In the rows, zero is written as 128.
Known rows, with every step that occurs:
fumo > lida: [116 109 109 130 138 134 132 146 142 123  95 149 101 122 119 148 131 140
 121 120 123  97 168 139 116  93 107 126 118 120 137 130 152 128 144 117
 144 167 121 133 124 126 151 124 132 132 146 111 134 128 118 145  96 127
 109 135 190 112 147 111 124 130 147 121 120 161 132 128 123 105 100 172
 146 106 139 130]
nuru > gobunuf > notab > baduf: [130 139 121 133 131 109 144 140 132 117 109 110 139 106 129 161 115 132
 129 137 125 109 123  95 120 125 120 171 138 149 125 139  77 135 112 104
  86 218 127 119 134 101 145 105 143 114 207 123 141 134 101 125 125 125
  99 148 151 115 112 121 120 132 133 120 139 130 173 125 139 142  92 145
 114  84 144 128]
nuru > gobunuf > notab > refavom > baduf: [137 134 133 109 119 106 110 134 147 121 129 110 167 110 122 135 121 141
 135 135 117 122 110 112 115 156 120 156 138 134 119 123 119 136 120 106
 104 197 134 123 132 114 124 116 129 127 205 126 133 123 106 119 164 119
 121 131 125 131 116 133 119 111 128 121 132 125 179 125 143 134 107 126
 113 105 161 129]
notab > beruv > baduf > gobunuf: [131 135 146 138 132 121 152 116 122 132 128 123 115 144 133 130 122 135
 132 141 129 149 130  89 124 107 132 149 123 148 117 131 141 119 131 133
 117  84 127 131 137 142 119 119 128 116 105 131 133 124 133 126 145 133
 134 144 110 154 127 146 118 128 100 134 144 106 103 142 140 134 119 131
 112 134 111 129]
notab > baduf: [118 119 118 137 135 123 124 146 120 127 119 142 120 122 136 130 126 123
 124 129 127 100 145 109 131 107 132 131 122 143 132 135 105 132 125 126
 129 168 127 130 129 110 130 115 142 129 128 123 126 136 112 139  96 135
 113 146 143 120 129 121 131 131 129 125 140 133 118 121 137 129 110 157
 127 121 131 127]
notab > beruv: [127 128 127 135 130 129 115 133 125 124 116 139 117 132 118 130 119 132
 125 124 115 130 171 103 146 102 115 126 118 126 128 137 129 128 131 135
 162 158 120 126 132 116 136 135 144 130 121 121 132 131 124 162 120 123
 116 133 132 126 136 116 131 125 146 124 122 132 127 134 134 122 101 155
 116 121 146 130]
lida > notab > beruv > baduf > gobunuf > bufedak: [127 150 124 129 129 123 168 109 122 144 141 125 147 145 134 114 124 126
 147 138 136 163  84 151 154 118 117 122 132 162  89 129 117 124 133 147
 129  68 124 119 130 154 118 149  99 132 116 134 138 109 159 116 182 143
 150 124  96 133 138 143 112 132  97 142 144 158 112 142 116 140 147 124
 117 138  92 121]
fumo > lida > notab: [134 112 100 124 123 147 142 143 140 127  97 146 100 126 121 130 142 134
 123 118 132 122 138 176 129 111  95 106 117 113 134 135 147 134 149 129
 136 140 122 134 122 132 136 141 112 141 142 113 134 125 138 128 108 130
 115 117 176 110 153 116 123 131 147 125 111 191 138 118 101 112 126 151
 145 115 113 130]
fumo > lida > notab > baduf > gobunuf: [129 122 114 133 131 141 170 143 126 132 115 143  94 136 134 114 151 128
 134 128 153 112 110 150 104 140 115 147 129 151 119 127 141 127 135 128
 117  85 130 131 136 144 146 115 127 139 133 118 132 127 136  99 101 144
 113 125 157 129 138 146 105 142 108 137 127 160 116 128 119 133 154 137
 135 120  79 130]
notab > refavom > baduf > gobunuf: [119 129 132 122 139 112 123 131 135 137 142 133 153 137 126 101 135 139
 126 137 127 110 116 105 103 138 136 158 125 143 134 118 155 126 136 137
 150  83 140 133 131 139 118 111 145 143 115 129 119 121 114 120 130 135
 138 137 106 156 132 153 110 119  98 139 129 135 102 131 142 134 130 125
 125 139 138 129]
refavom > baduf > gobunuf > notab > beruv: [117 140 145 135 128 109 121 131 133 134 140 117 139 126 111 136 129 139
 131 142 142 173 129  86  85 132 135 171 138 135 123 121 126 123 131 121
 132  63 136 125 146 133 137 126 145 126 128 125 122 124 123 142 114 128
 126 119 120 165 124 147 109 129 123 135 123 118 158 151 139 145 106 113
 115 106 153 135]
refavom > lida: [115 124 130 110 143 133 127 136 137 117 120 147 131 113 124 135 131 129
 120 126 116 108 164 126 131  99 126 111 126 122 156 134 132 132 135 131
 150 119 120 127 120 117 154 113 126 135 139 124 124 132 118 163 105 122
 123 131 165 126 125 111 139 141 142 127 120 113 136 122 132 106 106 141
 163 123 154 128]
baduf > gobunuf > bufedak: [ 89 141  97 128 160 106 160 121 138 145 119 137 152 131 123 138 118 139
 124 142 116  85 122 116 126  68 115 160 129 145 130 134 115 124 141 149
 180  95 126 118 124 131 146 118 147 140 134 118 133 119 123 164 122 143
 133 150 137 118 144 129 101 123 113 151 132 183 120 153 130 134  89 170
 144 102 137 119]
nuru > gobunuf > notab > beruv > baduf: [146 143 147 128 117 114 141 122 135 116 114  99 132 120 126 160 108 139
 142 140 122 164 126  97 137 132 121 148 135 139 104 138  97 129 115 107
  74 200 121 122 137 115 132 131 116 103 195 129 147 127 120 120 177 118
 116 133 131 134 113 124 129 128 132 114 146 100 173 138 137 136  95 126
  97 101 140 129]
fumo > lida > notab > refavom > baduf > beruv: [153 109 128 125  94 142 102 126 136 123 137 129 110 131 123  95 146 127
 150 109 142 139 101 189 140 194 122 100 131  97 116 104 159 124 132 108
 141 123 132 126 128 143 133 157 117 134 104 135 116 122 155  87 167 118
 142  88 113 130 137 139 133 119 132 116 102 130 126 117 114 107 192  96
 123 156 123 135]
lida > notab > refavom > baduf > gobunuf > bufedak: [120 141 110 114 132 118 136 120 135 147 148 138 173 133 128  84 137 130
 145 134 132 125  69 170 129 143 119 131 133 161 102 117 135 129 137 144
 158  70 137 120 127 144 115 135 105 158 129 132 123 109 142 113 170 144
 154 120  96 132 142 151 104 124  95 152 129 192 120 134 118 140 157 116
 133 144 115 121]
beruv > baduf > notab > refavom > lida: [135 120 169 127 134 137 110 115 122 115 143 106 131 132 143 141 125 120
 134 120 127 133 127 142 131 168 165  92 144 113 132 116 170 124 108 123
  88 149 132 135 114 132 112 111 127 115 123 148 131 123 126 111 149 119
 155 132 107 132 102 120 154 126 122 118 152  36 108 121 126 108 170  93
 150 169 130 124]
lida > notab: [129 122  99 117 128 139 129 132 129 140 107 145 128 127 125 122 131 129
 103 126 120 123 137 144 145 104 107 116 111 118 143 141 116 135 145 143
 143 131 126 133 122 119 117 144 115 141 127 118 126 132 134 143 102 131
 123 126 147 119 144 120 132 131 144 132 116 191 123 121 113 130 109 144
 131 113 114 127]
lida > notab > beruv: [142 129 115 125 115 142 128 127 121 130 128 141 115 134 119 114 130 125
 119 119 125 156 145 141 157 117 110 109 112 128 122 139 121 132 135 142
 153 124 122 128 132 123 123 152 112 134 114 120 132 127 142 141 119 126
 120 116 122 123 140 125 128 131 145 131 114 157 128 126 115 127 130 133
 111 128 117 131]
lida > notab > baduf: [137 125 108 131 120 138 135 145 114 133 131 143 122 123 136 112 135 118
 121 124 132 121 116 145 141 135 121 117 118 146 130 137 106 137 127 135
 119 151 127 130 128 119 116 137 115 137 125 127 124 135 131 119 100 138
 116 127 132 114 133 129 128 137 132 128 133 167 121 113 118 137 137 133
 121 127 104 129]
lida > notab > refavom: [142 119 108 114 122 136 111 132 132 140 123 134 130 135 122  95 130 126
 113 117 115 110 142 138 152 126 118 121 117 123 128 135 148 136 135 143
 153 172 129 131 123 110  92 134 130 140 139 124 133 133 128 126 124 130
 129 127 119 109 137 135 126 119 139 128 113 173 112 120 118 126 124 131
 121 145 127 128]
nuru > gobunuf > bufedak: [109 150  93 115 145 110 164 123 142 126 101 130 161 114 128 151 111 141
 131 137  99  84 109 141 166  85  96 137 127 150 119 144  80 134 127 132
 141 179 116 113 119 120 160 134 116 134 182 118 141 114 120 162 173 130
 117 151 147  94 140 109 114 119 129 136 138 187 148 133 130 122  91 174
 135  78 142 116]
notab > beruv > baduf > gobunuf > nuru: [108 152 150 121 139 121 146 101 119 137 140 135 119 135 131 112 122 113
 126 136 131 126 137  87 101  87 137 157 125 141 110 133 129 118 136 145
  93  56 122 132 135 158 127 127 104 104 104 126 147 124 131 121 141 129
 117 134 123 130 134 127 109 122  96 139 124 108 103 132 140 152 116 137
 107 133 103 119]

Rows:
[150 121 124 125  95 133  90 117 123 134 150 122 141 132 126  95 133 122
 135 120 129 147  97 155 156 184 134 109 126 103 126 114 128 128 122 128
 147 113 137 128 127 132 112 160 113 133  91 141 109 130 148 101 164 120
 152  96  80 130 131 143 145 113 132 121 111 135 122 118 123 127 178  90
 110 157 127 131]  lida > notab > refavom > baduf > beruv
[112 123 126 136 131 129 112 128 123 121 130 124 157 123 139 155 131 137
 112 130 131 129 107 151 111 154 133 106 128 104 145 127 123 125 128 130
 118 119 139 137 118 139 124 134 129 130  80 130 111 122 117 145 113 126
 136 131 122 134 125 107 136 120 140 133 138 114 142 124 118 125 137 116
 138 113 134 134]  refavom > baduf > notab
[102 130 119 119 143 117 142 132 134 135 124 136 152 125 131 124 132 145
 116 147 130 115 114 114  96 117 122 150 120 134 151 128 130 126 146 137
 141  36 136 134 132 144 139 118 129 142  98 124 111 121 117 142 107 136
 123 136 133 159 137 139 113 129 109 145 129 152 128 132 138 137 111 134
 136 106 129 131]  refavom > baduf > gobunuf
[129 128 165 118 142 114 128 124 142 132 151 105 129 127 125 129 125 132
 137 138 135 136 142  88  89 133 162 162 149 131 127 119 160 123 122 117
 106 109 133 128 133 123 114  89 147 119 184 139 135 129 117 106 134 126
 146 133 130 162 104 152 124 136 105 126 136  62 135 142 147 129 116  98
 143 152 148 125]  beruv > baduf > gobunuf > notab > refavom > lida
[124 125 151 125 139 137 109 118 129 113 140 118 130 131 127 141 131 120
 121 114 119 110 149 140 132 153 150  98 142 104 145 122 166 127 109 132
 137 157 132 129 115 122 134 102 151 128 125 136 128 127 116 140 122 118
 145 130 114 119 109 110 146 121 145 126 127  57 119 125 127 103 149 104
 151 161 146 126]  baduf > notab > refavom > lida
[134 124 119  97 132 150 135 129 132 124 125 144 132 114 123 123 142 125
 114 125 117 131 135 159 142 117 116  89 123 118 150 138 130 136 141 138
 138  89 121 129 121 126 142 139 101 144 133 127 121 131 136 142 113 125
 129 116 156 130 129 119 137 143 145 133 112 145 138 109 114 112 133 123
 158 129 121 127]  refavom > lida > notab
[127 124 127 153 120 122 115 126 117 122 136 131 110 128 132 142 119 120
 131 125 126 108 134 112 146 128 141 137 128 114 137 125  93 124 112 117
 142 162 127 124 130 115 144 133 158 113  92 133 117 144 126 132 121 124
 125 131 113 112 121 126 141 124 133 117 130 105 113 127 142 130 132 135
 120 128 137 131]  notab > baduf > beruv
[132 120 145 144 128 126 108 118 119 125 135 109 129 142 147 141 116 128
 123 126 123 116 127 127 141 149 153 114 133 110 126 124 155 123 110 132
 101 196 136 140 117 128  88 123 138 112 114 140 134 126 120 110 141 127
 151 145  98 120 114 123 146 110 129 119 154  87 100 128 124 127 144 113
 122 163 127 127]  beruv > baduf > notab > refavom
[121 124 120 135 117 123 105 122 126 122 128 130 144 121 126 133 126 133
 130 132 124 127 114 136 137 143 130 123 123  96 143 120 104 125 130 113
 150  98 132 127 127 134 146 150 131 122  78 133 105 131 132 140 132 119
 135 117 117 141 132 125 145 116 137 126 117 124 130 126 136 119 132 120
 128 118 150 133]  refavom > baduf > beruv
[141 113 113 137 119 146 145 153 128 119 110 146  94 123 133 117 145 123
 137 114 145 117 123 175 129 139 114 115 123 138 118 124 137 133 135 117
 112 153 123 129 129 132 141 130 113 137 144 118 131 130 134 105 106 136
 112 119 166 112 141 121 122 142 131 120 127 159 133 114 107 119 152 142
 133 124  96 132]  fumo > lida > notab > baduf
[142 119 120 149 104 147 135 134 121 119 118 134  82 130 129 127 144 115
 146 114 146 123 116 179 145 165 120 112 130 111 118 120 119 126 122 111
 132 142 123 123 129 138 153 145 127 119 110 129 123 133 152  97 135 125
 117 107 139 107 135 128 136 131 138 116 119 130 126 120 114 118 176 119
 125 132 105 133]  fumo > lida > notab > baduf > beruv
[124 119 133 149 135 131 122 122 118 120 124 113 133 134 150 166 121 132
 110 132 128 124 123 137 128 128 145 107 127 105 136 133 123 122 122 130
  92 157 133 141 115 138 103 135 121 118 101 135 126 126 123 131 126 127
 141 143 122 123 121 109 151 123 132 125 157 105 116 129 121 131 129 121
 134 130 122 127]  beruv > baduf > notab
[143 131 138 125 110 146 127 120 115 119 153 129 112 122 132 120 143 107
 140 122 138 146 108 156 156 170 140  99 136 112 140 123 103 129 114 120
 132  88 124 122 128 124 156 135 119 121 100 142 109 139 151 108 134 120
 133 103 118 121 114 130 152 143 134 122 120  91 128 109 126 116 182  87
 142 148 112 129]  refavom > lida > notab > baduf > beruv
[122 123 127 143 136 131 101 125 125 124 128 116 130 142 127 141 120 128
 115 117 117  99 151 120 138 134 140 128 130 114 139 129 153 125 113 139
 143 195 135 131 116 119 104 106 160 128 120 129 132 131 115 139 114 122
 139 142 108 106 122 117 136 110 148 127 129 111 110 133 124 126 128 128
 123 144 151 128]  baduf > notab > refavom
[129 114 131 121 126 118  93 142 134 129 134 138 153 123 128 101 128 132
 135 125 116 114 133 124 130 142 133 131 120 137 127 115 145 133 132 128
 139 159 134 130 127 121 110 127 127 138 127 129 120 126 114 131 130 127
 131 127 118 140 131 132 132 119 125 124 127 132 121 119 139 122 132 140
 126 139 157 133]  notab > refavom > baduf
[127 125 143 132 139 105 122 123 141 143 133 102 127 137 124 131 113 138
 122 140 133 122 140  73  91 116 153 177 141 137 115 123 150 124 125 118
 113 153 138 131 134 117  91  97 159 120 174 131 142 133 115 106 126 133
 142 142 115 149 117 160 120 122 107 124 138 111 121 148 144 150  93 119
 117 138 141 124]  beruv > baduf > gobunuf > notab > refavom
[130 127 130 142 129 119 101 137 133 127 117 123 114 123 107 151 111 130
 123 122 126 158 181  83 124 103 127 148 130 122 128 134 117 129 128 117
 150 182 124 122 137 105 123 118 158 121 155 118 137 136 117 161 108 119
 115 125 137 125 128 119 123 127 157 123 113 124 162 146 130 133  81 149
 114 106 170 131]  gobunuf > notab > beruv
[123 133 136 149 128 134 121 122 115 115 127 118 121 141 128 159 121 124
 116 119 123 145 154 121 146 128 127 116 129 110 136 134 133 123 115 134
 134 152 128 128 125 131 128 135 147 120  85 128 128 126 130 156 117 119
 130 133 105 117 123 105 135 118 154 130 126  95 121 139 126 124 134 131
 118 129 137 130]  baduf > notab > beruv
[104 160 136 100 142 140 162 112 119 137 155 149 125 117 133  91 151  94
 120 126 141 114 101 136  92 124 137 131 135 149 129 133 117 129 137 145
  96   4 125 126 130 158 155 116  92 121 113 126 133 131 137 108 105 134
 107 122 143 118 123 125 113 145  96 145 108 122 115 107 130 145 152  99
 145 131  80 119]  refavom > lida > notab > baduf > gobunuf > nuru
[141 127 116 146 107 139 126 122 111 130 134 126 114 130 134 120 131 114
 127 121 134 132 110 141 157 154 134 116 125 115 133 130  86 128 115 122
 139 127 129 124 130 122 133 149 129 122  93 134 116 140 148 114 129 126
 124 117 108 108 126 134 143 128 137 123 120 137 119 117 125 136 158 110
 113 138 112 129]  lida > notab > baduf > beruv
[137 121 144 132 119 127 119 126 123 126 122 128 121 135 135 128 117 129
 138 129 123 150 144 110 149 108 133 123 118 135 115 131 137 125 127 128
 113 156 119 132 132 129 116 140 118 117 112 132 134 129 128 135 146 125
 130 136 124 137 129 124 139 131 124 116 144 112 107 128 135 126 121 140
 113 143 128 129]  notab > beruv > baduf
[114 129 132 138 143 105 141 125 136 144 119 110 129 126 129 160 115 144
 114 149 137 133 135  80  78  94 142 172 135 128 130 135 122 123 135 123
 105 114 135 136 134 123 112 103 151 119 156 125 135 131 117 122 106 134
 130 147 145 154 123 146 118 131 116 132 138 129 139 148 135 149  75 135
 130 109 137 127]  beruv > baduf > gobunuf > notab
[135 125 132 113 124 147 135 141 118 120 141 144 124 113 138 108 146 114
 129 119 134 132 114 163 134 147 133  93 130 143 135 128 119 138 126 130
 119 105 121 129 125 122 141 124 103 138 136 133 121 134 134 119 111 130
 123 117 141 131 119 123 140 151 134 129 132 115 130 103 121 119 156 109
 147 139 109 127]  refavom > lida > notab > baduf
[155 130 155 108 111 153 132 121 119 119 147 132 124 129 136 113 137 120
 151 124 133 188 117 160 150 151 132  77 127 136 118 128 142 131 128 130
  97  88 117 131 129 139 124 151  70 126 126 142 128 122 151 117 153 123
 142 104 120 147 119 127 149 149 126 118 133  84 127 113 119 110 163  93
 133 158  99 128]  refavom > lida > notab > beruv > baduf
[115 140 133 143 140 113 132 129 134 137 115 111 119 132 104 152 117 139
 120 137 133 157 163  65  97  93 126 180 135 130 127 134 125 124 126 124
 155 107 130 122 143 118 136 111 174 121 146 118 137 130 119 154 100 127
 112 131 128 146 125 141 107 124 128 139 110 127 147 159 142 147  77 138
 111 107 150 130]  baduf > gobunuf > notab > beruv
